What can hang from each mark:
zutodum: beto magel
beto: magel pufif zutodum
tusu: bunu
bunu: tusu
lalov: kaliful
magel: beto bunu zutodum
pufif: lalov

Known rows, with every way that one mark hangs from another:
[magel [beto pufif zutodum] bunu]: [ 1.896  3.405 -0.425  1.529 -3.278 -1.648  2.245 -2.369 -1.344 -1.727
 -0.481  2.026 -0.638  1.671  0.341  1.622 -0.069 -1.580 -1.035]
[pufif [lalov kaliful]]: [-0.046 -1.620 -0.314  0.122  0.851  0.330 -0.777  1.440  0.404  0.587
  0.150  0.932 -1.469 -0.409 -2.173 -2.176  1.713 -1.448  0.668]
[zutodum beto]: [-0.506 -1.648 -0.871  0.370 -0.198  0.718 -0.956  3.959  0.003  2.245
 -0.619 -1.582  0.402  0.006  1.283  0.411  1.564  1.521 -1.633]
[magel beto bunu zutodum]: [-0.525  3.951  1.235  2.597 -5.781 -2.371 -1.193 -2.569 -0.098  0.608
 -3.948  2.880 -1.146  1.827  0.077  0.753  2.414  0.124 -1.544]
[magel [beto zutodum]]: [ 0.122  0.654 -1.379  1.133 -2.471 -1.810  1.388  0.527 -0.251  0.319
 -1.989  1.653 -1.134  2.176  1.286  1.915  1.774 -1.141 -0.770]
[zutodum [beto [pufif lalov]]]: [-0.354 -1.801 -1.320 -1.356  1.845 -0.680 -0.862  3.142  0.325  2.137
  1.734 -2.023  1.769 -1.695 -0.800 -0.722 -0.119  0.585  0.906]
[beto magel]: [-0.439 -1.415 -0.295  0.628  1.365  1.713  0.024 -0.558  0.859  1.330
  0.758 -0.945 -2.677 -0.464 -0.302  0.738 -0.045  0.289  0.649]
[magel [beto [pufif lalov]] zutodum]: [-1.652  1.949 -1.208 -0.429 -1.341 -4.081 -1.354 -1.101  0.208  1.434
 -1.417  0.933 -0.358  0.668 -2.366 -0.059  1.084 -0.404  2.212]
[magel [bunu tusu] [zutodum [beto pufif]]]: [ 0.365  1.087  1.319 -1.094 -0.549  0.735 -0.392 -0.080  0.052 -1.551
 -0.302 -1.885  1.579 -0.014  1.044 -1.650  1.019  1.188 -0.503]
[zutodum beto magel]: [-2.036 -3.432 -0.954 -0.047  0.768  0.612 -1.994  4.975 -0.440  2.287
 -1.375 -1.078  2.256 -0.650  1.675  1.089 -0.440  2.560 -1.451]
[beto [magel bunu] [pufif lalov] zutodum]: [ 1.426  0.694  0.523 -0.010  2.285 -0.758  1.008 -4.713  0.652 -0.510
  2.406  0.552 -0.392 -1.838 -1.520 -0.464 -2.882 -2.750  2.622]
[magel beto]: [-0.569  0.682 -0.577  1.254 -3.495 -0.595  0.590  1.294  0.168  1.453
 -1.708  1.012 -1.622  1.924  0.173  1.790  2.535  0.223 -0.521]
[zutodum [beto pufif] magel]: [-1.369 -3.103 -1.534 -1.001  2.147  0.669 -1.335  4.566 -1.509  1.370
  0.513 -2.215  1.988 -0.876  0.749  1.131 -2.093  2.589 -1.021]
[magel [beto pufif] zutodum]: [-0.743  2.423 -1.497  0.534 -2.144 -2.428 -0.343 -0.737 -1.184  0.283
 -1.937  0.390 -1.536  1.924 -0.984  1.311  1.435  0.636 -0.044]
[beto [pufif [lalov kaliful]]]: [ 0.579 -0.998 -0.977 -0.588  2.394  0.404  0.119  1.243 -0.705 -0.439
  1.869 -0.090 -1.790 -0.585 -3.104 -2.185 -0.060 -1.440  1.105]
[bunu tusu]: [ 0.259 -1.565  0.613 -2.082  0.451  2.420  1.658  1.848  2.317 -0.628
  0.362 -1.377 -0.122  0.776  1.822 -0.652  3.562  0.501  0.245]
[tusu bunu]: [ 0.151  1.142  0.528 -1.472 -0.555  1.879  0.204  2.763  1.447  0.753
  0.850 -0.797  0.410  1.118  1.103  1.642  2.312 -0.230 -1.307]
[magel zutodum]: [-1.031  0.494 -0.594 -0.404 -0.772 -1.021 -1.482 -0.021  0.568  1.100
 -2.363 -0.044 -0.895  1.140  0.888  0.048  2.627  1.708 -1.147]
[magel [beto pufif] [bunu tusu] zutodum]: [ 0.456  3.603  1.427 -0.045 -3.341 -0.866  1.121 -2.834  0.477 -2.284
 -1.381  1.105 -0.685  1.975 -0.294 -0.501  2.075 -0.214  0.556]
[beto pufif zutodum]: [ 1.456 -0.371 -2.108 -1.317  1.831 -0.523  1.858  0.443 -0.644 -0.788
  1.319 -0.960 -0.568  0.937  1.511  0.782  0.093 -0.152 -1.160]
[magel bunu]: [ 1.138  1.313  1.392  0.721 -2.839  1.058  0.228 -0.472  0.601  0.011
 -0.543  0.979 -0.847  0.336  1.240  0.461  2.097  0.503 -2.286]

Rows:
[ 1.280 -0.685  0.979 -2.059  1.984  0.986  2.306 -1.124  0.509 -3.558
  0.851  0.206  2.298  0.451  2.530 -0.171 -1.023 -0.146 -0.149]
[beto pufif [zutodum [magel [bunu tusu]]]]
[ 0.686  0.840  1.230  0.030  1.205  0.460  0.364 -3.908  0.947  0.796
  2.537 -0.095 -1.283 -2.418 -2.491 -0.584 -2.241 -1.328  2.668]
[beto [magel bunu] [pufif lalov]]
[-0.852 -0.128 -1.706 -0.562  0.711 -0.827 -1.628  2.146 -1.422  1.021
 -0.706 -2.206  0.390  0.000  0.260 -0.152  0.300  2.181 -1.037]
[magel [zutodum [beto pufif]]]
[-1.297 -0.487 -1.571  0.088 -0.402 -0.968  0.485  1.648 -1.306  0.503
 -0.559  0.475 -0.051  1.111 -0.494  2.479 -1.117  1.237  0.200]
[zutodum [magel [beto pufif]]]
[ 0.248 -0.496  0.272  0.407 -0.582 -0.507  0.166 -0.562  0.020 -0.638
 -1.710  2.244  1.513  0.269  2.722  1.325 -0.892  0.196 -2.073]
[beto [zutodum [magel bunu]]]
[-1.500 -0.398 -1.397 -1.252  1.496 -2.765 -2.478  1.717  0.066  2.271
 -0.324 -1.539  1.884 -1.117 -1.300 -1.332  0.054  0.963  1.015]
[magel [zutodum [beto [pufif lalov]]]]
[-0.209 -2.808 -1.674 -0.635  4.378 -1.485 -0.395  0.985 -1.496 -1.227
  0.858  0.882  0.705 -0.693 -1.715 -1.450 -2.890 -1.688  1.069]
[beto [pufif [lalov kaliful]] [zutodum magel]]
[ 2.204  0.590  1.196 -0.858  2.265  2.200  3.058 -4.539  0.852 -3.138
  2.656 -0.834 -0.626 -0.502  0.573 -0.841 -1.763 -2.040  1.628]
[beto [magel [bunu tusu]] pufif zutodum]
[-1.027 -0.272 -0.641  0.513  3.802 -0.447 -2.074 -2.876 -1.073  0.026
  0.982 -0.056 -3.298 -1.426 -4.828 -2.828 -2.401 -1.642  3.152]
[beto [magel zutodum] [pufif [lalov kaliful]]]
[ 1.152  0.856  1.044  1.667  0.017  0.955  0.746 -3.692  0.391 -0.291
  0.154  1.411 -1.660 -0.392  0.796  0.733 -1.238 -1.614 -0.247]
[beto [magel bunu] zutodum]
[-0.551  0.713  2.267 -0.082 -2.086  0.937 -1.573  0.234  1.450 -0.354
 -1.955 -0.586  1.709  0.354  2.190 -1.750  2.698  1.139 -1.034]
[magel [bunu tusu] [zutodum beto]]
[ 0.188  0.861 -1.901 -0.357 -0.185 -3.509  1.733 -0.619  0.174  0.199
  0.149  1.174  0.100  0.883 -0.880  0.463 -0.147 -2.153  2.054]
[magel [beto [pufif lalov] zutodum]]
[ 0.672  0.361  0.725  1.656  0.384  2.059 -0.529 -1.012 -1.318  0.507
  2.206 -1.515 -1.003 -1.893 -0.827  0.273 -2.934  0.239 -0.177]
[zutodum [beto [magel bunu] pufif]]
[ 0.129 -0.901  2.311  1.013  0.017  3.513  0.137 -0.976  1.582  0.190
  0.935 -1.301  0.066 -1.420  0.621 -1.162 -0.176 -0.116  1.072]
[zutodum [beto [magel [bunu tusu]]]]
[ 0.057 -0.920  0.257  0.367  0.114  0.840 -1.315  2.172 -1.790  0.158
  0.273 -0.423  2.431 -1.364  0.876  0.855 -2.423  1.973 -2.070]
[zutodum [beto pufif] [magel bunu]]
[ 1.117  0.231 -0.275 -0.562  0.859 -0.510  0.750 -1.084 -1.212 -1.708
  0.216  1.026  1.391 -0.049  1.757  1.255 -2.370  0.180 -1.772]
[beto pufif [zutodum [magel bunu]]]
[-0.676 -2.707 -1.862 -2.463  3.962 -2.320  0.221  0.653  0.357  0.216
  0.765  0.451  2.517 -0.779  0.160  0.430 -2.122 -0.360  1.583]
[beto [pufif lalov] [zutodum magel]]
[ 0.767 -0.151  2.792 -0.127 -0.091  3.405  1.448 -2.727  2.429 -1.213
  1.332 -0.397 -1.405 -0.623  0.271 -0.849  0.910 -0.823  1.427]
[beto [magel [bunu tusu]]]
[-1.088  1.010  1.301  2.060 -4.219 -0.771 -0.589 -0.203 -0.408  0.539
 -2.647  2.906  0.435  1.055  0.239  2.303  0.062  0.535 -1.460]
[zutodum [magel beto bunu]]
[ 0.064  0.729  1.834 -0.310 -1.809  0.718  1.437 -0.691  0.233 -2.058
 -0.226  1.030  1.056  0.993  0.463  0.814 -0.244 -0.027  0.620]
[zutodum [magel [beto pufif] [bunu tusu]]]
[-0.756  1.425  1.038  1.611 -3.005 -0.887 -2.523  0.264 -0.421  1.110
 -2.598  0.015  0.732  0.065  1.104 -0.736  1.722  1.499 -2.519]
[magel bunu [zutodum beto]]
[ 0.878 -0.612  1.684  0.053  1.351  3.576  1.169 -1.006  0.682 -1.172
  2.820 -2.412 -0.273 -1.633 -0.058 -1.153 -1.622 -0.037  1.435]
[zutodum [beto [magel [bunu tusu]] pufif]]
[ 0.115 -1.905 -1.245  0.190  2.386  0.258 -1.250  3.592 -1.474  0.507
  1.670 -1.245 -0.198 -1.471 -2.925 -2.510 -1.141 -1.107  0.983]
[zutodum [beto [pufif [lalov kaliful]]]]
